Known rows, with every way that one mark hangs from another:
(j_703 (j_808 (j_185 j_748))): -111,-54,287,21,-159,-30,61,178,-37,108,-208,18,153,111,20,161,14,315,-196,-48,-20,116,-319,-38,-283,52,-227,112,10,31,166,-125,-85,-21,30,-102,-237,35,-28,-61,53,-103,-160,24,41,-161,-59,-51,-107,-203,26,160,-52,31,24,-14,-79,-246,-49,-46,-21,73,-166
(j_603 (j_748 j_185 (j_703 j_808) j_814)): -158,-18,207,90,72,-24,17,78,83,-108,-13,73,-275,110,-238,196,99,133,-318,-136,-29,-7,-177,142,-55,-175,-16,121,-25,58,160,-143,226,13,72,-146,-25,20,-148,-118,107,-124,-97,229,127,-69,96,41,-49,-211,-101,113,114,-70,13,-5,-101,-141,112,27,21,120,-235
(j_814 (j_808 (j_185 j_748) j_703)): -169,-258,342,-85,-173,-23,83,109,-41,21,-102,-99,252,-27,369,81,-15,270,51,-26,160,-41,-283,-39,-91,197,-187,97,-67,-40,137,-36,-85,-25,32,-134,28,96,-4,-30,204,518,-187,-89,105,-187,-293,-17,-80,-131,52,-2,-164,48,60,22,-137,-340,-116,154,-74,5,-172
(j_132 (j_603 (j_748 j_814))): -113,156,288,27,-132,-20,43,113,-98,-91,-47,-75,-213,126,-244,27,75,150,57,-146,-14,-9,-184,124,-254,-92,5,67,-223,-7,183,-12,78,-45,132,-193,-106,80,9,-112,31,-214,-115,77,212,-4,-107,-18,-123,-180,69,41,-99,113,98,79,-205,-149,40,-104,-100,75,-199
(j_808 j_185): -128,-10,249,0,-92,-60,28,113,-48,69,-105,-39,186,57,83,148,26,217,29,-9,-6,71,-270,1,-165,182,-155,118,-27,-16,162,-89,-112,23,17,-60,-86,87,-16,-106,23,133,-66,-146,50,-24,-173,-41,-139,-215,56,131,-72,19,44,-22,-142,-241,-125,-67,-58,72,-231
(j_132 (j_603 (j_748 j_703))): -77,122,269,50,-10,-63,66,44,-128,-19,-39,-107,-141,86,-122,84,56,189,-18,-71,-87,-25,-87,140,-182,159,38,119,-167,-88,202,-78,100,-15,93,-164,-286,71,12,-99,39,-166,-156,63,207,-51,-136,41,-155,-185,-12,195,-162,0,53,13,-159,-108,-61,48,-65,85,-232
(j_703 (j_132 (j_603 j_748)) j_808): -75,-32,217,3,88,-28,52,167,-38,28,-247,-35,-64,86,-418,30,36,229,-168,-94,-132,148,-80,135,-304,-249,-5,44,-48,43,140,-52,120,-8,78,-246,-472,-16,-7,-203,-134,-356,-116,123,199,-84,-196,16,-33,-100,-25,184,39,94,15,138,-184,-135,-111,-139,-71,92,-216
(j_603 (j_748 (j_185 j_808) j_814)): -228,20,267,24,-2,-62,-7,88,61,-152,-12,37,-233,120,-222,108,102,136,-69,-185,52,-86,-211,175,-70,-422,-53,90,-91,-10,206,-63,190,1,144,-222,-4,31,-145,-84,154,-23,-72,108,164,-8,25,-44,-31,-127,56,48,202,1,13,66,-165,-157,117,-86,-12,106,-258
(j_814 (j_808 j_185 j_703)): -124,-219,277,-85,-112,-29,47,76,15,-10,-115,-93,169,-36,322,113,-6,226,101,-32,118,-27,-256,-29,-7,52,-132,94,-68,-92,94,36,-62,18,23,-126,87,98,-48,-63,93,402,-176,-92,84,-154,-324,-27,-97,-162,29,-9,-106,100,47,29,-149,-310,-138,147,-77,17,-191
(j_603 (j_748 j_185 j_703)): -161,39,236,88,183,-52,27,19,18,-74,53,-22,-163,33,-94,207,71,158,-278,-90,-88,-76,-143,151,-75,-71,39,141,-81,25,164,-127,184,25,48,-132,-210,32,-153,-111,98,114,-116,45,196,-45,-14,25,-99,-184,-113,206,-8,-175,-15,45,-117,-136,-18,85,12,105,-297
(j_132 (j_603 j_748)): -109,166,294,40,-32,-33,60,90,-100,-14,-56,-129,-132,111,-126,42,62,199,-11,-116,-74,16,-117,99,-282,-66,4,82,-225,-26,189,12,31,-25,107,-183,-283,74,-47,-130,-19,-170,-167,61,231,-22,-133,-10,-156,-182,20,163,-130,81,58,115,-183,-136,-77,-70,-85,81,-236
(j_703 j_808): -51,-56,274,45,-73,-49,46,184,16,-32,-241,31,11,147,-78,208,7,265,-263,-72,-107,55,-193,-57,-286,-180,-133,97,40,5,159,7,-26,30,62,-177,-304,24,-134,-150,-29,-376,-200,106,73,-127,-102,-112,-110,-222,-25,176,-27,80,21,114,-115,-147,1,-74,-39,60,-187
(j_748 (j_185 j_808) j_814): -181,-26,292,0,-8,-60,0,63,61,-105,-37,75,-81,137,-145,101,75,102,131,-118,41,-43,-294,116,-84,-246,-153,94,-16,-186,203,-70,40,27,142,-241,0,39,-98,-81,215,-101,44,21,96,-107,-25,-33,34,-185,78,40,219,54,17,-79,-155,-176,177,-220,-25,57,-256
(j_185 (j_808 (j_703 j_132) j_814)): -119,-191,210,-105,-76,-92,25,113,-99,-29,-157,-34,212,-101,-175,170,-32,177,180,-1,-21,126,-153,178,-8,-266,-163,90,118,-250,267,-40,-31,48,99,-218,-200,34,122,-63,151,-16,34,-102,-12,-94,-300,126,-27,-49,92,91,173,0,3,170,-203,-124,-101,-214,-53,75,-260
(j_748 j_185 j_703): -113,-3,262,71,266,-48,40,-23,19,23,35,-25,-19,36,30,199,39,135,-142,21,-115,2,-190,65,-65,183,-25,173,35,-122,199,-192,22,50,10,-163,-228,42,-102,-54,148,110,-33,-68,112,-187,-48,54,-51,-256,-88,317,-63,-150,-4,-108,-108,-170,24,20,2,47,-315
(j_808 j_185 j_814): -56,49,202,6,-65,-20,-1,123,-112,73,-48,-99,288,-11,79,163,16,146,178,14,-43,237,-307,60,-91,-55,-279,121,-1,-79,163,-38,-268,27,-7,-41,-16,120,54,-59,65,149,72,-253,31,-19,-184,10,-178,-162,52,85,60,17,43,2,-124,-176,-187,-216,-79,75,-282
(j_814 j_808): -25,-159,325,-5,21,-39,31,115,44,-144,-101,-68,98,48,198,82,-15,195,68,-76,-43,-129,-265,-93,-219,-42,-116,93,-17,-74,105,141,-46,11,73,-219,-196,80,-143,-135,14,165,-180,-35,152,-155,-299,-165,-88,-132,4,105,-135,98,53,107,-146,-194,-49,27,-111,-26,-191
(j_748 j_603): -29,14,263,28,-55,-17,26,127,-18,67,-231,61,264,-10,-192,154,-25,212,-226,27,-76,-121,-182,-54,-239,226,-77,156,-56,-33,171,-68,-202,15,48,-159,-250,58,-122,-222,-23,-297,-72,-12,17,50,-272,-88,-185,-271,58,108,-121,97,79,123,-228,-188,-19,-35,-91,35,-214
(j_808 j_703 j_814): -68,-65,239,-15,-55,-67,51,138,-125,-30,-69,-114,146,-101,41,253,-52,185,-14,18,18,186,-154,18,-24,-117,-138,101,21,-111,205,-14,-203,40,-18,-131,24,96,53,-57,157,69,13,-152,12,-96,-273,82,-136,-186,2,-45,30,-13,66,227,-194,-157,-115,-108,-64,42,-251
(j_748 j_603 (j_703 j_808) j_814): 28,-111,196,23,-141,27,43,78,11,63,-255,235,72,72,-362,202,5,165,-303,33,-70,-76,-208,-9,-115,315,-120,176,135,-73,187,-194,-43,24,52,-149,-38,44,-74,-233,65,-623,-33,230,-87,-30,-117,17,-124,-329,4,118,-75,53,86,-66,-161,-183,195,-14,-61,64,-145
(j_185 (j_748 j_603 j_703) j_808): -91,-161,299,-46,-203,-83,64,55,-112,102,-137,116,350,-37,-98,130,-39,228,-214,26,-40,-210,-171,93,-178,315,-220,223,127,-205,313,-218,-22,-21,138,-202,-456,34,-19,-65,308,-186,-119,-34,-16,-88,-190,12,-84,-147,119,269,-151,-103,46,11,-146,-137,90,54,-47,45,-155
(j_185 (j_748 j_603 j_703)): -59,-70,329,32,-70,-27,85,91,-113,92,-107,87,262,-42,-37,121,-36,245,-338,53,-52,-122,-202,-21,-249,485,-149,210,71,-30,246,-248,-109,-14,54,-136,-398,50,-39,-74,199,-117,-80,-53,20,-71,-205,-24,-115,-204,35,221,-272,-135,85,70,-155,-190,29,82,-70,30,-178
(j_814 (j_808 j_703)): -88,-237,316,-51,-87,-60,63,115,24,-90,-102,-102,118,-33,218,129,-27,236,-2,-52,71,-75,-187,-71,-107,-8,-63,83,-72,-96,121,109,-68,24,36,-209,-61,81,-90,-76,84,246,-207,-33,111,-200,-335,-68,-84,-164,15,4,-91,85,51,153,-174,-234,-56,143,-80,-12,-172
(j_808 (j_185 j_748) j_703 j_814): -174,-74,251,-42,-244,-55,70,135,-175,126,-20,-137,361,-117,204,201,-35,242,11,32,140,263,-282,66,-42,40,-284,110,-42,-33,234,-199,-316,-19,-27,-41,90,117,180,29,301,353,34,-272,-22,-92,-205,123,-146,-152,63,-22,-27,-61,69,65,-156,-266,-142,-62,-56,72,-227
(j_703 (j_132 j_603) (j_808 j_814)): 51,-27,217,-16,39,-2,27,177,-93,64,-203,-67,120,52,-385,26,-3,159,43,-42,-177,332,-158,110,-322,-231,-135,66,54,-114,156,-36,-175,18,60,-239,-431,17,122,-148,-83,-387,29,-32,105,-149,-310,67,-51,-114,-13,206,59,94,20,98,-156,-107,-147,-306,-101,63,-267
(j_748 (j_814 j_808)): -40,-149,322,-13,-100,-5,7,158,42,-215,-52,47,-25,105,10,41,19,137,111,-108,62,-81,-339,-9,-167,6,-164,79,21,-34,123,87,-33,5,121,-200,59,103,-66,-127,89,31,-97,1,111,-114,-237,-153,-28,-142,63,-35,-63,120,115,75,-175,-196,126,-90,-117,-14,-135

Rows:
-30,-202,370,-14,-158,18,63,103,-53,-30,-56,125,240,-15,-56,30,-28,205,-202,3,48,-209,-309,0,-201,484,-189,191,61,-76,213,-167,-60,-48,98,-172,-148,85,-22,-102,255,-19,-62,23,45,-108,-235,-58,-56,-178,69,62,-291,-37,133,2,-165,-217,163,96,-86,-22,-104	(j_185 (j_748 j_603 j_703 (j_814 j_808)))
-228,-144,240,-67,40,-68,23,75,75,-73,-51,81,-69,35,-204,89,50,136,73,-87,114,37,-255,239,35,-307,-90,76,25,-163,223,-126,84,48,94,-273,78,25,16,-55,229,-24,79,6,45,-135,-112,74,91,-166,108,-5,242,62,-1,-23,-202,-235,157,-175,-28,71,-257	(j_748 (j_185 (j_808 (j_703 j_132))) j_814)
-226,-62,292,-26,18,-100,30,36,-5,16,-63,-25,21,-6,52,185,35,198,18,-62,31,-13,-181,113,-9,-256,-66,108,-54,-233,240,-101,43,49,71,-240,-118,16,-77,-31,199,70,-81,-1,109,-173,-82,49,-24,-195,42,113,161,15,-40,-6,-149,-219,4,-45,8,59,-302	(j_748 (j_185 (j_808 j_703)))
-57,-220,333,-45,-109,-18,37,79,-54,7,-5,-53,245,10,304,48,-4,216,37,-21,16,-60,-338,8,-164,332,-225,147,-16,-84,146,-44,-61,-19,50,-104,-155,99,-35,-19,195,427,-164,-148,120,-191,-263,-73,-90,-132,30,191,-233,-15,50,-66,-93,-261,-86,116,-80,6,-161	(j_814 (j_808 (j_185 (j_748 j_703))))
-154,-190,295,-44,109,14,16,85,84,-134,-28,18,-47,25,-51,34,42,110,93,-88,134,-8,-307,64,-8,-231,-59,63,-25,-83,106,-37,9,25,65,-259,145,52,-50,-101,176,260,26,0,147,-186,-213,-8,59,-161,32,-105,101,82,41,-24,-199,-281,89,-47,-59,15,-243	(j_748 j_185 (j_814 (j_808 (j_703 j_132))))
-253,-22,254,7,47,-99,0,52,32,-76,-49,-44,-147,20,-90,200,53,188,-164,-131,41,-48,-141,182,-33,-441,-2,89,-178,-15,229,-58,184,12,80,-224,-128,14,-152,-55,159,115,-126,84,187,-49,10,33,-64,-157,13,69,149,-38,-25,135,-158,-181,-22,10,20,118,-277	(j_603 (j_748 (j_185 (j_808 j_703))))
-138,-187,323,-33,-173,-139,74,64,-77,-12,-24,41,192,-3,39,129,-16,236,-62,-28,-37,-147,-198,106,-180,327,-197,180,164,-180,332,-150,74,-28,138,-186,-463,37,20,0,323,-21,-133,-73,17,-173,-155,29,-7,-90,96,292,-138,-171,27,6,-99,-126,45,2,-43,47,-175	(j_185 (j_748 j_703) j_808)
-43,45,274,4,-65,-16,47,57,-78,-83,1,-68,-208,103,-149,10,66,132,109,-112,-39,-57,-153,123,-153,42,-15,95,-179,-109,156,-27,124,-33,115,-197,-100,84,3,-145,21,-88,-163,113,199,-72,-163,15,-106,-173,-24,124,-147,58,80,-10,-169,-148,56,45,-109,45,-187	(j_132 (j_603 (j_748 j_703 (j_814 j_808))))
-147,-48,287,49,72,-1,-19,95,80,-221,38,26,-213,98,-115,97,90,122,-60,-196,62,-115,-272,85,-119,-385,-49,69,-170,78,107,5,140,-10,94,-223,60,57,-177,-114,95,145,-97,119,230,-56,-43,-99,-48,-146,-21,-15,66,38,46,59,-158,-206,88,-7,-44,60,-228	(j_603 (j_748 j_185 (j_814 j_808)))
-120,41,280,14,56,-84,-26,67,-35,-16,-4,-38,97,23,-50,146,43,121,136,-55,-64,98,-253,118,-122,-316,-191,122,-44,-263,227,-41,-96,52,93,-218,-204,29,-96,-68,165,27,33,-104,101,-144,-84,23,-75,-165,29,216,217,2,-31,2,-127,-116,6,-208,-30,53,-350	(j_748 (j_185 (j_808 j_814)))
-65,-162,307,9,97,2,10,-26,68,-103,77,52,-93,89,24,80,63,54,49,-63,32,-104,-313,44,-20,75,-82,145,24,-197,133,-66,92,35,75,-195,78,64,-109,-97,205,205,-25,-27,116,-232,-108,-5,16,-233,-56,85,-20,-74,44,-199,-107,-227,175,32,-33,9,-239	(j_748 j_185 j_703 (j_814 j_808))
-130,-59,241,10,147,-95,21,-39,23,31,3,30,-2,33,-42,173,48,122,-23,-6,-102,-62,-183,162,3,82,-76,184,62,-287,255,-177,119,69,83,-188,-274,26,-117,-51,222,99,-72,-33,91,-196,-68,91,-36,-215,-32,324,108,-135,-52,-135,-86,-136,42,-1,18,67,-315	(j_748 (j_185 j_808) j_703)
-92,-58,207,70,4,-59,38,113,16,-64,-85,13,-161,67,-158,252,25,224,-396,-95,-111,-38,-76,85,-120,-62,-7,140,-11,86,175,-76,187,9,49,-115,-271,24,-147,-115,34,-157,-209,167,114,-44,-34,-7,-111,-193,-107,211,-37,-136,21,104,-100,-106,-32,96,3,114,-199	(j_603 (j_748 (j_703 j_808)))
7,4,170,-39,20,10,19,168,-123,192,-234,-61,208,47,-288,49,25,179,137,-2,-120,413,-210,112,-233,-136,-211,80,4,-155,133,-117,-170,13,27,-171,-306,37,154,-154,-77,-230,52,-93,84,-100,-265,122,-89,-121,7,237,101,120,13,-24,-133,-171,-216,-292,-89,85,-262	(j_703 (j_132 j_603) (j_808 j_185 j_814))
-213,-103,293,18,63,-21,12,85,86,-206,30,-8,-216,57,-46,124,73,140,-100,-171,122,-79,-267,108,-29,-340,-6,66,-171,75,122,12,144,-7,64,-203,153,50,-144,-105,127,218,-95,134,218,-73,-48,-38,-36,-149,-17,-78,117,35,42,108,-185,-243,81,23,-26,55,-232	(j_603 (j_748 j_185 (j_814 (j_808 j_703))))
-144,156,261,48,46,-19,49,-3,-84,-11,34,-80,-263,114,-204,42,107,102,62,-127,-46,20,-180,158,-112,5,13,107,-197,-101,180,-135,131,-9,106,-184,-86,65,-2,-96,115,-83,-56,81,230,-63,-43,57,-115,-215,-30,147,-64,-10,44,-62,-166,-164,63,-41,-49,83,-260	(j_132 (j_603 (j_748 j_185 j_703 j_814)))
-89,-52,352,15,-168,0,67,167,-73,-4,-114,117,230,36,-134,60,-9,235,-223,-32,63,-102,-337,-43,-327,223,-191,140,-21,34,225,-161,-181,-52,113,-179,-165,81,-15,-131,211,-239,-10,-17,36,-19,-173,-114,-84,-190,117,29,-171,49,133,136,-210,-214,149,-53,-114,10,-128	(j_185 (j_748 j_603 j_814))
-8,-231,280,-22,-41,-9,24,54,43,-177,-17,58,-44,59,29,84,21,124,20,-48,17,-129,-272,14,-62,241,-104,139,149,-119,130,-5,65,34,99,-170,44,99,-34,-113,120,-19,-92,26,43,-154,-220,-35,-21,-170,-27,111,-135,-7,102,-46,-135,-184,146,22,-86,2,-139	(j_748 j_703 (j_814 j_808))
-99,-99,224,-105,-89,-97,22,76,-162,35,-150,-69,181,-66,-207,112,-32,175,261,-23,-28,138,-103,203,-35,-275,-150,89,55,-305,273,-47,-42,39,99,-241,-237,49,174,-62,156,-105,35,-116,39,-106,-316,153,-43,-70,104,116,132,79,16,136,-211,-123,-109,-225,-82,80,-258	(j_185 (j_808 (j_703 (j_132 j_603)) j_814))
-32,-196,231,-38,-78,4,26,30,17,-64,-25,53,44,65,91,92,43,110,142,-30,52,-105,-325,22,29,347,-163,141,113,-129,120,-69,50,16,84,-81,152,110,-7,-100,167,158,-62,-42,15,-107,-205,0,-43,-190,1,73,-123,-6,88,-143,-111,-242,86,54,-70,15,-141	(j_748 j_703 (j_814 (j_808 j_185)))
-119,-103,243,-68,-243,-114,29,86,-113,-22,-137,-30,162,-71,-24,207,-22,207,151,-30,17,98,-111,110,1,-246,-185,110,70,-252,262,-9,-51,46,97,-196,-109,64,60,-32,197,-59,-39,-83,-15,-109,-239,93,-97,-147,101,55,146,25,22,172,-174,-127,-48,-156,-39,63,-234	(j_185 (j_808 j_703 j_814))
-272,-41,248,2,-28,-73,4,59,49,-163,-17,10,-222,63,-160,148,81,158,-116,-189,114,-46,-234,212,24,-426,-14,66,-120,-9,211,-83,194,14,103,-222,92,35,-103,-72,195,17,-62,110,136,-12,30,30,-37,-147,56,-98,218,25,13,93,-180,-189,123,-44,4,106,-238	(j_603 (j_748 (j_185 (j_808 j_703)) j_814))
-174,-27,282,1,-204,-18,42,133,-110,181,-160,7,364,-12,6,91,6,272,-127,38,5,2,-311,4,-240,412,-226,153,-42,33,191,-191,-216,-31,33,-66,-166,84,-5,-104,130,103,-55,-115,21,10,-178,-62,-168,-198,121,134,-124,3,67,-9,-149,-281,-70,-3,-69,50,-181	(j_808 (j_185 (j_748 j_603)))
-117,-142,162,48,108,-32,36,105,42,-75,-104,34,-76,9,-264,201,16,219,-394,-73,-119,32,-74,149,-134,-100,30,129,91,82,177,-101,240,8,44,-168,-370,2,-82,-172,-41,-176,-142,114,107,-31,-105,29,-50,-124,-103,209,-25,-120,2,124,-122,-117,-72,38,-19,111,-230	(j_603 (j_748 (j_703 j_132 j_808)))
-113,-82,281,0,-248,-28,60,208,-18,80,-179,43,115,139,-4,140,32,281,-145,-75,40,119,-327,-27,-262,39,-267,105,26,54,162,-130,-93,-22,53,-105,-81,46,0,-56,112,-227,-129,42,2,-116,-50,-76,-70,-192,42,79,7,46,45,-24,-87,-268,50,-96,-35,81,-142	(j_703 (j_808 (j_185 (j_748 j_814))))
-217,-81,282,-37,-68,-84,12,72,40,-103,-84,44,-85,68,-118,141,54,148,75,-107,114,-3,-248,143,17,-281,-96,75,-26,-199,229,-108,72,36,122,-244,133,45,-30,-46,278,-9,11,57,50,-150,-57,54,27,-221,109,-44,218,60,14,-57,-175,-234,207,-143,-12,58,-250	(j_748 (j_185 (j_808 j_703)) j_814)
-69,-174,296,-1,4,-16,92,91,-65,69,-112,90,339,-77,-194,62,-48,232,-345,78,-75,-77,-202,36,-252,427,-91,191,186,33,254,-251,-82,-25,41,-173,-475,34,12,-133,161,-72,-8,-81,23,-73,-278,8,-42,-153,61,230,-251,-116,77,90,-186,-177,-5,19,-77,17,-188	(j_185 (j_748 j_603 (j_703 j_132)))
-141,207,288,35,12,-27,31,72,-73,-52,35,-77,-235,151,-209,16,105,125,61,-152,-1,12,-201,151,-205,-188,-10,64,-306,-61,170,-61,73,-26,121,-225,-51,63,-31,-105,84,-143,-68,87,278,-44,-31,17,-82,-185,26,100,-21,90,58,2,-184,-155,57,-108,-71,75,-259	(j_132 (j_603 (j_748 j_185 j_814)))
